Each row was made from one walk, in order. Every step used is in the known rows, and no mark comes twice. Write each row's walk.
Known rows:
fede kasub vunuz sibut: [-14   6   2  -1   8  35 -36   8  19  31  12  -2  -1 -20 -12 -10   3  -5
 -10  -6 -12 -11  -6  -2 -15  20   3  12  15   1 -25  -8  -8]
sibut vunuz: [ -6  -8   2   2  -2  -5  17   9 -19   9  11 -12  34  13  -1  -9  -6 -21
   3   0  15  -4   1 -17  18 -12  -4   0  21  -9  12   2   7]
rivul sibut vunuz fede: [-23  19 -14  32 -10 -14  15  42   0 -16 -18  10  -2   3  22   6 -27 -26
 -16 -21  12  -2  27  13  25  13 -23 -24  35 -20  17   8 -27]
kasub fede: [ -2  15   6  22 -25  -7  38  24  22 -12  14 -21   7 -22   2   2  -5 -31
 -17  11 -18 -12 -12  12 -11 -28  -6   8   1  -3  -2   8  -2]
vunuz kasub semu: [-14 -16  21 -52  11   8   9  19  -2  -7 -12 -18  -7   6 -10   6  -6  36
  -3   2   5 -11 -14 -16   4 -67  13   2 -29   8  15  26  10]
fede kasub: [ 22  -8  -8 -18   6  13 -15  -8 -11  27 -25 -10  19  -5  -2 -26 -14   4
   0  16  -9 -24 -13 -26   5 -19  13  30 -16  20 -13  22   1]
seru bavak fuzug: [ 17  -6  20  15 -17 -11  -4 -93 -22  35 -25   7  42  15 -13  14 -23  -1
  -5  19   9  18  20  -8 -13   4  25  37  -4 -18   1 -12 -18]
bavak fuzug seru: [ 15 -27   0  -4  -6 -30  26 -40 -19   2  -6  21  26   0  -1  19 -29 -12
  -2  21  10  24  -3 -12 -12   4  23 -22 -10  -2  26 -40 -28]
kubi semu kasub vunuz mife fuzug seru sikel: [-13   7   4   0  15 -35  -6 -60  -5 -48  14  18  -6 -11  10  42  48  67
  30   0   5  24  18   8 -28   9 -12 -12 -16 -17  58 -16 -42]
sibut rivul: [ 15 -32 -29 -10  -1   2  21 -11 -11  20  14   6  -2  -8  -4 -26   9  -3
 -12  17  24  16 -21 -21 -17 -25   3 -21  -1  20 -14   7  45]
fede vunuz: [  9  12  -5  20   7  -6   6  11 -30  14  17 -15  12  15  -5 -34  -6   0
   7   4  -5 -20   0 -18  17  -7  19  12   9  -1  -5 -28  10]
fede vunuz kasub: [  5  12   0 -15  16   8 -30 -20 -35   2 -10   5  -6  23   4 -35  -6  25
   1   8  -3 -30  -7 -27  22 -13  21   7 -21   8  -4 -18  21]
sikel seru bavak: [ 18 -37  14   8 -36  10 -14 -33 -46  -3 -29  16  10   6   0 -12 -10  25
  -8   7 -13  10  15  -9  -1   2   2  26  -5   7 -13 -23  -5]
kubi semu kasub vunuz sibut rivul: [-18 -59 -12 -46  14  35 -25   6  13   3  44  14 -31   5   5  23  38  35
   3 -15  20  47 -37  13 -45  32 -19 -59  -2  23 -23   6  32]
semu kasub: [ 26 -24   2 -18  -5  10   0  16  -1   1  -9 -10   8  16   1 -14   3   9
 -12  13   2  -4 -36 -10   2 -30  15  25 -23  19 -20   4  -1]
rivul sibut vunuz kasub fede: [-40  14   0   1 -11  10  -9  20  20 -24 -13   6   8   0  25  23 -15 -27
 -21  -7  -8  -4 -14  22  19 -17 -51 -19  14 -15   4   8 -26]
kasub vunuz fede: [ -8  35  15  45   0 -19  20  39  12 -42  10  -1  -5 -10   5 -19   0 -10
 -12   6   6 -10  33  14   4  13   9  -5   7 -19   0   4   3]
rivul sibut vunuz mife: [-18  39   3  33 -17 -18  19 -19   2  35 -15   2  18  -7   9   0 -11 -13
   3 -28  15   1  26  -6  12  -8 -33   5  43 -24  12  12 -38]
semu kubi: [ 22 -32 -12  21  -3 -16  27  10   2  36 -18   9   0  12 -15 -23 -12 -24
 -22 -20 -11  17   5  -9  -6 -46  21  23  11  28 -11 -28  10]
sikel seru bavak fuzug: [ 24 -32  22   7 -35  -8 -20 -79 -35  -1 -34  21  25  10  -4  12 -26  12
 -11  15   4  30  27 -15  -9  18  15  19  -1  -8 -10 -46 -23]
fede kasub semu kubi: [ 12 -49  -7 -30  28  -4   9  42  12  39 -34 -18   0   8 -30   5 -13   0
   5 -16 -14  16   6  -6   9 -58  22  29  -8  32 -11  16  13]
mife vunuz sibut rivul: [ -1 -42 -34   0 -10  21  10 -13  -1  39  30  32 -11  -8 -23 -31   7 -35
 -15 -20  24  34 -21 -11 -14  22 -19 -47  37   9   3 -25  47]
kubi semu: [ -1 -25  14 -21  -4  -3  22  -7 -23   4   9 -10   7  10  12   4 -10  29
  15 -15  -6  -4 -11 -15 -23 -24  -3 -14  -5  19  22  19  -6]
seru bavak: [ 14  -9  12  14 -20   8   0 -48 -33  32 -19   3  28  13  -9  -9  -8  13
  -5  10  -8  -3  10  -3  -4 -12  11  46  -7  -3   0  13  -1]
kubi semu kasub: [ 14 -44  12 -44   2  11  -3   4 -16  -9  -1 -11   6  28  14  10   2  43
  16  -7  -3   4 -34  -6 -14 -21   1  -3 -31  30   0  26  -8]
mife fuzug bavak: [ 46   8 -21  23   2 -11  24 -72 -14  23   5  26  11  16 -12  37 -13  10
 -11  17  16  -8 -13 -12 -12  -2  28  33  15  -6  40 -45 -39]
vunuz fede kasub: [ 24  15 -14  -6   3  -1 -12   3  -4  -2 -49   1 -12 -15  10 -19 -23   0
  -3  13  -5 -29  19 -11   7   9  21  14 -26  13  -4  42   8]
fede kasub vunuz mife fuzug seru: [ 21  44  -3   2  23 -24 -11 -72   2   6 -11  36   7 -18  -3  22  11  -1
  34  21   4  -2  34 -13   3  38   6  14   4 -10  25 -14 -38]

Write each row's walk:
[-33   5 -10 -19  20  -3  -4  73   9 -10 -36 -17  -4  -1   7  31 -29  -3
  14 -16   8  -2  29  15  39   3 -24 -19  16 -17  19  50 -23]
rivul sibut vunuz fede kasub semu
[ 14 -27 -14 -17  25 -19  11  52  19  10 -59  -7 -33  -2 -18   9 -22  -4
   1 -18  -9  13  39   7  14 -29  29  14 -19  25   0  36  22]
vunuz fede kasub semu kubi
[ -8 -22 -31 -17  17  38 -40  -6  17  39  23  17 -18 -29 -12 -13  21  -4
 -12   7  15  20 -17  -5 -27  30  -5 -25  13  11 -40   4  40]
fede kasub vunuz sibut rivul
[ -7 -28  30 -22  15   8  -9  27   0 -35  29 -14  18  30  11   9  20  40
  20  -2  -1  12 -22  12 -10  -2  -9 -10 -16  10  -8  10 -11]
kubi semu kasub vunuz
[-17   0  12 -40  30   5  -9  25 -24  -7   0 -23 -10  21 -11  -5  -2  39
  18   2   2 -19  -3 -18  26 -39  20  -2 -22   2  11   2  22]
fede vunuz kasub semu
[-26  -2  -3 -12   2  15 -25   0 -11   1 -22  17  15  21  19   0 -19   2
 -17 -13   9  -4 -13  -7  26 -24 -32 -13  14  -6   7  -4 -25]
rivul sibut vunuz kasub
[ 24  69  10  14  21 -16 -18 -72  23  22 -10  10   9 -18 -11   9  16  -4
  24  13   9 -16  39 -21   1  18   8  44  22 -18   0   0 -32]
fede kasub vunuz mife fuzug
[ -2  45 -16  27  19 -31 -21 -73   1 -13 -10  18  11 -45  -8   8  31  29
  13  23  -1  -3  40 -11  -9   9   3  20  -3 -29  41 -19 -32]
fede kasub vunuz mife fuzug seru sikel
[ -5  14   9 -11 -15   6   2  -6  17 -24 -14  -1  -8 -15  12   0  -5  -9
 -24  15 -17 -21 -17   4  -7 -36  -5   3 -29   7  -3  19   7]
vunuz kasub fede
[-14 -42 -34 -42   3  26 -21  11   7   4  38   3 -55  -4  13  34  28  10
  15 -15  -4  33 -38  23 -33  47 -19 -65 -13  24 -21   5  45]
kubi semu kasub fede vunuz sibut rivul
[  7  11 -14 -13  11  -5 -20   9 -15  -7 -41   0   6  -2  11  -9 -21 -15
  12  10  11 -20  33 -10  33  31   5  -1  -7  -4   7  47  17]
sibut vunuz fede kasub
[ -2 -13   8 -21   6   0  -5  30  -6 -35  22 -26  -7  21  20  22  10  16
  32   0 -25  -4 -21  22   3  13  -9 -15 -25  12  -7  10   3]
kubi semu kasub fede vunuz
[-11  -8  12   0  -3  32 -20  35  28   6  26  -2 -12   0  -9   0  21  -1
 -23  -9   0   9 -29  12 -17  11   4   8   8   1 -31 -26 -10]
semu kasub vunuz sibut
[ -5  54  31  44  -7 -24  24 -21  15   8  12  -7  17 -21  -6 -23  15   3
   5  -1   9  -9  34  -7  -9 -10   2  23  15 -21  -5   9  -8]
kasub vunuz mife
[ -4 -13  -3  15 -19  17  13   2   0  32  20  15   5   1 -24 -27 -10 -36
 -14 -32  -2   3 -10  -8  -2  11 -11 -10  40  -3  17 -37   1]
mife vunuz sibut
[ 50  64 -18  35   0 -29   3 -84  12   4  -7  15 -16   5  -3  55  13   4
  19  22   6 -11   7  17   6  43  24  47  -8 -21  18 -30 -33]
semu kasub fede vunuz mife fuzug bavak
[-22  11   8 -18  -6   1  -3   0   6 -28  -8  -5  14  -1  13  13  -4 -26
  -8  12   0 -11  -5   5  19 -14 -20 -13 -11 -10   7  22  16]
sibut vunuz kasub fede
[-23 -31  22 -28   3  31 -22  22  15  -4  33  -2 -17  12   5  24  19  34
   4 -28  -5  18 -28  16 -34  23  -9 -23   1  12 -11  -5 -14]
kubi semu kasub vunuz sibut
[  0  -5   5 -19  18 -10  10  50   2 -23 -28 -12   5   2 -19 -14 -21 -11
  28  -4   3  -8  30   2  41   9  -2  -8  -7  -6  31  44  17]
mife vunuz fede kasub semu
[ 14  55   5  30  -4 -25  14 -39 -21  34  -4 -11   1  -6  -5 -35   2  10
  21  -5   2 -24  36 -26   7   0  21  26   8  -9   3  -4   7]
fede vunuz mife
[  5  15  13  16   5  -7  -5  49  20 -54  -3  -1  -9   6   8 -12  12   2
 -11  14  10  -2  11  22  13  18  11   4 -17  -7 -18  10   2]
semu kasub vunuz fede
[ -7  -7  25 -11  11  -8  -6  39   6 -65   5  -2 -16  17  24  13  12  37
  15  -6   4   8  13  25  -5  26  -3 -25 -28   4   1  33  -3]
kubi semu kasub vunuz fede
[ 11  -5   4  -3 -17   3  14  36  28 -25   1 -20   2  -5   6   9   7 -23
 -17  19 -16  -4 -34  21  -3 -24  -3  17 -24   9 -22  13  -3]
semu kasub fede
[-16  -1 -44  11  -8  15   6   9  14  25  43   3 -47 -32  -6   3  16 -36
 -13  -4  -2  15 -14  11 -24  32  -7 -46  21   3 -23 -23  51]
kasub fede vunuz sibut rivul
[ -5  31  -1  33  -5 -12  21  29   0 -13  28 -26   3  -7   1  -9  -1 -30
   3  11 -24 -20   1  10  11  -4   2   4   7 -10  -7 -17   8]
kasub fede vunuz
[ -6 -38 -22 -17   7  35 -24  17  27  13  36  15 -27  -7  -9  -2  40   1
 -25   4  26  40 -38  10 -27  23  -5 -29   7  12 -44 -16  37]
semu kasub vunuz sibut rivul
[-23  -2  -6  20  -7   1  12  30  -6  15   5  -2  29  14   9   1 -18 -22
 -10 -18   6   3  -8  -1  21 -16 -33  -8  45 -15   7 -12 -35]
rivul sibut vunuz
[-17 -15  -1 -27  -6  24 -18  24   8  -4  28 -16 -40   3  14  37  10  10
  15 -26 -30   1 -29  26 -23  37  -9 -26  -9  13  -8  -5  -1]
kubi semu kasub fede vunuz sibut
[ -7   6  15   1 -11   0   5  -3  11 -38  -4  12  16   3  -1 -21  -7 -35
  -7   6 -12 -10 -11   9  21 -12 -29  -7 -10  -5  15  -1  13]
mife vunuz kasub fede
[-26  10  13  24  -9  21   3  22  21  19  38  -1  -9 -17 -12  -7   8 -14
 -24 -17  -3  -1  -6   5 -26   8   1  -2  35 -11 -12 -31  -8]
kasub vunuz sibut
[  0  71   9  44 -17 -30  29 -17   8   6   7 -21  -5 -28   2 -11   6 -21
  17  -1 -15 -24  34   3   3   6   4  18   5 -20  -1   7   5]
kasub fede vunuz mife
[ 11  10   0  32 -11 -21  29  19  -8 -28  -9  16   8   5  -5 -40 -20 -33
  -2  -8   7  -6  27   0  27  16  -3 -13  14 -10  29   0  12]
mife vunuz fede
[ 10  11  -3   8  -1   0  -4  41   8 -27  14 -26   0  10   4  -4  10 -18
   4  19 -21 -13 -23  19  19   2   5  16 -18   1 -27 -10   8]
semu kasub fede vunuz
